Known rows, with every way that one mark hangs from another
z_595[z_740[z_254[z_362]]]: [ 0.20 -0.87  1.15 -0.68 -0.41 -0.33 -0.44 -3.20 -0.64 -0.06 -4.57 -0.17
 -0.17  0.48  1.34 -0.42 -0.63 -0.83]
z_740[z_254[z_362]]: [-0.61 -0.51  1.40 -0.83  0.46 -0.18  0.09 -2.12 -0.04  0.02 -1.62 -0.11
  0.07 -0.28  0.82 -0.02 -0.93 -0.76]
z_740[z_254 z_656]: [-1.20  1.24  1.06  2.72  1.68  0.50  0.48  0.34 -1.36 -0.40 -2.10  0.41
  0.24 -1.13 -0.66  0.22 -1.38 -0.05]
z_362[z_254 z_595]: [-0.24  1.73  1.63 -1.28  0.78 -0.28 -0.06  0.99  1.21 -0.22 -2.33  0.18
 -0.50  0.37 -0.12  0.01  1.24 -1.50]
z_362[z_254[z_740[z_179 z_575 z_656]] z_595]: [ 0.03  1.90 -0.05  4.27  2.33  1.40  1.39  1.31 -0.39 -0.96 -6.89  1.32
 -0.99  1.21  0.79  0.28  3.66  0.52]
z_254[z_740[z_179 z_656]]: [ 1.04 -0.51 -1.17  5.33  0.62  1.06  1.35  0.16 -0.83 -0.55 -2.37  0.49
 -0.15 -0.26  0.32  0.15  2.15  0.88]
z_575[z_740[z_254[z_362]]]: [-0.30 -0.74  0.87  1.62  0.29 -0.19  0.31 -1.66 -0.46  0.33  1.05 -0.89
  0.56  0.09  1.50  0.17 -0.88  0.05]
z_254[z_362[z_595[z_740[z_179 z_575 z_656]]]]: [-0.76  0.59 -1.29  1.37  1.54  1.35  1.01 -1.36 -0.97 -0.96 -6.63  0.20
 -1.80  2.64  0.81 -0.15  2.84  0.43]
z_740[z_179 z_254 z_575 z_656]: [-1.65  1.92 -0.36  3.08  3.86  1.76  1.03  0.91 -2.36 -0.95 -4.77  1.32
 -0.52 -0.46 -0.06  0.37  0.90  1.63]
z_254[z_362[z_595] z_740[z_179]]: [ 1.70 -1.30 -0.40  1.24 -0.01  0.37  1.06 -1.50  1.51 -0.47 -2.06 -0.10
 -1.13  0.98  1.54 -0.19  2.48 -0.46]
z_595[z_740[z_254 z_575 z_656]]: [-1.15  1.60  0.25  3.16  1.74  0.88  0.03 -0.45 -2.63 -0.57 -7.12  0.90
 -0.36  0.78  0.37 -0.10 -0.70  1.13]
z_362[z_595[z_740[z_656]]]: [-0.12  1.08 -0.04  2.34  0.14  0.27  0.09  0.28 -0.43 -0.58 -3.58 -0.29
 -0.95  1.22 -0.57 -0.30  0.16 -0.53]
z_595[z_740[z_179 z_254 z_575 z_656]]: [-0.76  1.62 -0.71  3.35  2.84  1.56  0.42 -0.19 -2.83 -0.95 -7.69  1.22
 -0.81  0.23  0.48 -0.01  1.25  1.59]
z_740[z_179]: [ 0.35  0.11 -1.00  0.16  1.09  0.75  0.44  0.28 -0.20 -0.37 -0.50  0.33
 -0.41 -0.49 -0.03  0.09  1.92  0.46]
z_362[z_254[z_740[z_656]]]: [ 0.24  0.21  1.09  4.28 -0.33  0.02  0.80  0.04 -0.34 -0.02 -4.10  0.46
  0.57  0.11  0.37  0.18  1.48 -0.51]
z_665[z_740]: [ 0.14 -0.08 -0.55 -1.02 -0.67 -0.24 -0.03 -0.83 -0.69  0.08  2.75 -0.43
  0.37  0.78  1.13 -0.34  0.16 -0.46]
z_656[z_740[z_179 z_254[z_362] z_575]]: [ 1.06  0.83 -0.03  1.60  1.62  1.07  0.37 -1.98 -1.49 -0.27 -5.36  1.10
 -0.84  0.68  2.72 -0.27  1.63  1.50]

Rows
[-0.83  0.67  0.20  3.94  2.51  1.08  1.47 -0.04 -0.57 -0.58 -0.26 -0.65
 -0.55  0.02  0.52  0.38  0.89  0.05] => z_575[z_740[z_179 z_254[z_362[z_595]] z_656]]
[-0.66  2.58 -0.34  2.94  3.40  1.61  0.48  0.66 -1.88 -1.31 -7.88  1.12
 -1.61  0.72  0.11 -0.15  1.17  1.04] => z_362[z_595[z_740[z_179 z_254 z_575 z_656]]]
[-0.03  0.93 -0.11  3.28  1.87  1.10  0.26 -0.38 -2.06 -0.81 -5.56  0.66
 -0.41 -0.86 -0.17 -0.08  0.89  0.36] => z_595[z_740[z_179 z_254 z_656]]
[ 1.32 -0.34 -1.51  2.97  1.05  1.15  0.85 -0.09 -0.61 -0.48 -3.87  1.09
 -0.62  0.81  1.60  0.04  2.56  2.01] => z_254[z_740[z_179 z_575]]
[-1.22  0.94  0.70  1.35  2.72  1.04  1.24 -0.49 -0.20 -0.92 -2.89  0.13
 -1.02 -0.35 -0.13  0.24  0.84 -0.83] => z_740[z_179 z_254[z_362[z_595]] z_656]
[ 0.59  0.40  0.66  1.97  0.16  0.13  0.28 -0.23 -0.29  0.05 -5.64  1.06
  0.08  1.20  1.78  0.02  1.95  0.60] => z_362[z_254[z_740[z_575]]]
[-1.60  0.05  1.22  1.58  1.05  0.35  0.76 -1.63 -1.03 -0.25 -2.35 -0.07
  0.20 -0.28  0.09  0.24 -0.97 -0.73] => z_740[z_254[z_362] z_656]
[ 1.47  2.08 -0.24  2.97  2.38  1.20  0.06  0.10 -1.91 -0.46 -5.15  1.50
 -0.75 -0.18  1.90 -0.28  1.25  2.13] => z_656[z_740[z_179 z_254 z_575]]
[-0.41  0.94  0.84  3.10  0.81  0.33 -0.18 -0.68 -1.79 -0.39 -5.12  0.29
  0.03 -0.43 -0.17 -0.23 -0.99 -0.07] => z_595[z_740[z_254 z_656]]
[-1.95  1.54  0.14  1.47  3.69  1.57  1.41 -0.31 -0.93 -1.08 -5.11  0.74
 -1.43  0.81  0.46  0.21  1.21  0.33] => z_740[z_179 z_254[z_362[z_595]] z_575 z_656]
[-0.09  0.16 -0.77  5.34  0.49  0.86  1.06  0.01 -1.32 -0.35 -4.10  0.84
 -0.09  1.30  0.93  0.16  0.55  1.57] => z_254[z_740[z_575 z_656]]
[-1.12  0.38 -0.51  2.11  2.14  1.42  0.76 -2.13 -2.37 -0.77 -7.92  0.75
 -0.81  1.09  1.16 -0.06  1.55  0.83] => z_595[z_740[z_179 z_254[z_362] z_575 z_656]]
[-1.76  1.50 -0.35  0.54  2.91  1.35  1.32 -1.11 -1.57 -1.04 -2.46  0.38
 -1.06  1.60  1.63 -0.10  1.36 -0.09] => z_665[z_740[z_179 z_254[z_362[z_595]] z_575 z_656]]
[-1.51  1.20 -1.21  1.57  0.84  0.84  0.74 -0.14 -2.34 -0.36 -0.13  0.16
  0.06  1.93  0.98 -0.10  0.49  0.83] => z_665[z_740[z_575 z_656]]
[-0.76  2.51 -0.19  1.74  2.47  1.31  0.54  0.91 -1.18 -0.97 -8.58  0.94
 -1.43  1.75  0.17  0.06  3.77  0.16] => z_362[z_254 z_595[z_740[z_179 z_575 z_656]]]
[-0.90  0.17 -0.04 -0.64  2.50  1.11  0.76 -1.56 -1.00 -0.51 -4.33  0.84
 -0.74  0.36  1.52  0.16  1.36  0.86] => z_740[z_179 z_254[z_362] z_575]
[-0.92 -0.22 -0.17  4.20  1.87  1.00  1.38 -0.91 -1.56 -0.28 -0.07 -0.52
  0.27 -0.38  0.74  0.46  0.95  0.60] => z_575[z_740[z_179 z_254[z_362] z_656]]
[-0.05  0.94 -0.40  4.63  1.77  1.27  1.41  0.46 -1.33 -0.59 -6.75  1.36
 -0.21  0.73  1.02  0.37  3.76  1.07] => z_362[z_254[z_740[z_179 z_575 z_656]]]
[ 0.03  1.84  0.27  2.92  2.41  1.06  0.32  0.46 -1.05 -1.14 -5.59  0.49
 -1.20 -0.31 -0.45 -0.19  0.85 -0.21] => z_362[z_595[z_740[z_179 z_254 z_656]]]
[ 0.59 -0.84  0.23 -0.49  0.64  0.38  0.01 -2.81 -0.78 -0.36 -5.04  0.08
 -0.58  0.03  1.32 -0.33  1.33 -0.43] => z_595[z_740[z_179 z_254[z_362]]]
[-1.20  1.24  0.55  1.86  1.02  0.26  0.38 -0.49 -2.03 -0.34  0.66  0.06
  0.64 -0.35  0.43 -0.20 -1.15 -0.53] => z_665[z_740[z_254 z_656]]
[ 1.11  1.75  0.37  1.27  2.18  0.98  0.40 -1.12 -0.53 -0.61 -5.40  0.91
 -1.65  1.14  2.42 -0.35  1.54  0.91] => z_656[z_740[z_179 z_254[z_362[z_595]] z_575]]
